What can hang from each mark
j685: j39 j417
j748: j39
j411: j39 j417 j996
j81: j39 j417
j39: j81 j681
j417: j411
j996: j81 j685

In the rows, zero is written as 128.
Known rows, with every way that one mark hangs from another
j685{j417}: [137 125 132 185 130 169 145 178 137 100 107 191  95  89 162 127 120 155
 128 134 114 140]
j411{j417 j996}: [125 108 132 105  87 178 130 112 132 131 133  92 150 122  84 126 147 130
 116 132 128 105]
j996{j81 j685{j417}}: [122 127 103 104  97 194  92 170 114 104 145 189 117 131 131 107 111 117
 166 120 108 100]
j411{j39 j996}: [120 135 146  99 122 152 165 130 116 135 132 115 141  87 141 102 126 175
 111 133 137 170]
j417{j411{j39 j996{j685}}}: [107 145 135  71  99 151 112 110  93 156 161 112 160 131 102 114 154 145
 126 125 149 158]
j411{j39{j681} j996{j81{j417}}}: [117 156 118  38  97 141 120 100 122 122 176 112 134 133  97  82 104 126
 145 124  66 103]
j748{j39{j81{j417{j411}}}}: [119 136 146 160 161 129 156 153 123 105 101 125 137 178 131 173 182 131
 155 172 179 117]
j748{j39}: [137 145 147 187 129 141 185 196 123 108  77 137 134 135 122 127 166 173
 135 144 126 128]
j685{j39{j681} j417{j411}}: [165 123 111 216 135  78  83 134 115 104 126 181  96 113 123 146 118 110
 113 116  72 109]
j81{j417{j411}}: [113 131 137 137 127 117 118 148 115 122 116 168 140 140 126 152 152 123
 139 156 133  82]
j748{j39{j81{j417{j411}} j681}}: [130 146 140 173 153 100 146 141 146 114  94 114 119 200 107 155 177 116
 146 154 138 118]
j685{j39}: [128 109 129 174 146  98 140 162 107 117 104 154 136  86 169 134 103 130
 103 132 138  87]
j996{j81 j685}: [112 128 115  75 101 157 108 166 109 134 122 145 152 138 118 109 113 121
 154 126 118  90]
j411{j39 j996{j81{j417}}}: [104 143 125  28 100 166 129 110 101 112 181 124 155 113 120  96 111 134
 158 144 115 101]
j996{j685{j39{j81 j681} j417}}: [122 107 104 175 155 139 100 147 152 120 125 144  79 129 184 124  92  95
 102 103 147 107]
j39{j81}: [127 103 145 149 178 135 176 162 146 134  72 125 117 113 183 145 110 143
 121 154 179 164]
j417{j411{j39{j81} j996{j685}}}: [101 117 132  62 140 152 119  93 107 160 145  86 148 140 132 130 143 137
 127 137 204 195]
j685{j39{j681} j417}: [152 125 111 216 135 112 115 153 138 101 123 173  87  92 153 120  97 122
 103 108  76  99]
j685{j417{j411{j39{j681} j996}}}: [157 145 125 145 111 133 103  98 124 121 159 139  99 117  97 114 138 155
 129 119  69 196]
j39{j81{j417} j681}: [108 125 136 136 165 124 157 147 181 132  95 121 100 149 164 133 112 116
 119 136 141 105]
j81{j39{j681} j417{j411}}: [146 139 121 148 100  87 110 107 136 151 149 153 137 126 121 136 133 117
 130  85 104 114]
j748{j39{j681}}: [148 159 137 203 125 114 179 188 153 120  75 125 113 156  97 115 164 160
 126 127  85 129]
j417{j411}: [141 120 141 156 135 102 130 156 109 132  92 155 139 122 122 156 142 143
 134 150 126 142]
j39{j81{j417{j411{j996}}} j681}: [121 120 139 108 142 124 100  93 146 139 128  99 115 187  98 164 142 120
 138 165 128 114]

Rows
[129 131 122  88 113 116  88 139  91 111 136 170 156 149 100 147 127 104
 173 159 109  68] => j996{j81{j417{j411}}}
[131 141 129 146 103 116 143 129 161 145 144 148 124 103 152 113 117 126
 121  80 104 103] => j81{j39{j681} j417}
[112 127 134  89  92 157  79 128 101 153 133 127 157 167  76 141 166 139
 137 145 135 109] => j417{j411{j996{j685}}}
[127 119 126  91 129 142 164  65 167 149 142  38 121 114 119 104 118 121
  95  99 151 191] => j411{j39{j81 j681} j417 j996}
[130 144 122 131 101 115 174 109 158 144 125  88 129  81 119  81 125 119
  90  69 115 160] => j411{j39{j681} j417}
[127 118 127 124 144 120 186  95 172 144 117  66 118  90 156 100 114 109
  89  81 164 198] => j411{j39{j81 j681} j417}
[105 111 123 158 176  93 135 129 155 119 115 121 109 126 185 135  95  87
 103 131 148  66] => j685{j39{j81{j417} j681}}
[102 134 105   4  56 193 106  79 103 132 196  76 175 124  76  76 131 101
 136  92 140 113] => j411{j39 j417 j996{j81 j685}}
[162 116 119 100  97 167  63 115  82  97 161 175 131 143  70 153 127 138
 183 163  69 134] => j685{j417{j411{j996{j81}}}}
[123 115 121 158 173  61 103 110 132 127 119 126 117 148 151 166 109  82
 114 140 150  75] => j685{j39{j81{j417{j411}} j681}}
[128 116 140 130 182 100 168 117 108 141 100 117 134  97 176 150 123 143
 121 139 194 225] => j417{j411{j39{j81}}}
[149 124 114  90  91 114  94 103  88 127 174 173 167 119 122 146 116 109
 177 110 123  98] => j996{j81{j39 j417{j411}}}
[136 127 132 141 105 107 122 118 109 138 157 171 156 109 147 151 140 128
 142 109 147 113] => j81{j39 j417{j411}}
[145 119 137 109 158 101 134  84 135 156 122  75 127 137 118 133 127 143
 117 132 137 224] => j417{j411{j39{j81 j681} j996}}
[147  87 118 201 183 113 100 128 103  93 122 173 104 100 185 179 104 110
 125 146 169 144] => j685{j39{j81} j417{j411}}
[101 136 139  84 147 144 164  95 164 141 145  82 113 127 153 107 114 139
 113 133 141 150] => j411{j39{j81{j417} j681} j996}
[118 146 142 167 156 133 178 165 174 111  90 106 107 173 137 131 157 134
 134 146 139 101] => j748{j39{j81{j417} j681}}
[134 146 137 114 120 126 155 121 142 149 131  99 123 104 112  87 117 168
 107 114  89 175] => j411{j39{j681} j996}
[129 132 116 121 101  99  44 107 104 154 146 109 139 172  70 134 135 106
 109 121 102  67] => j417{j411{j996{j685{j39{j681}}}}}
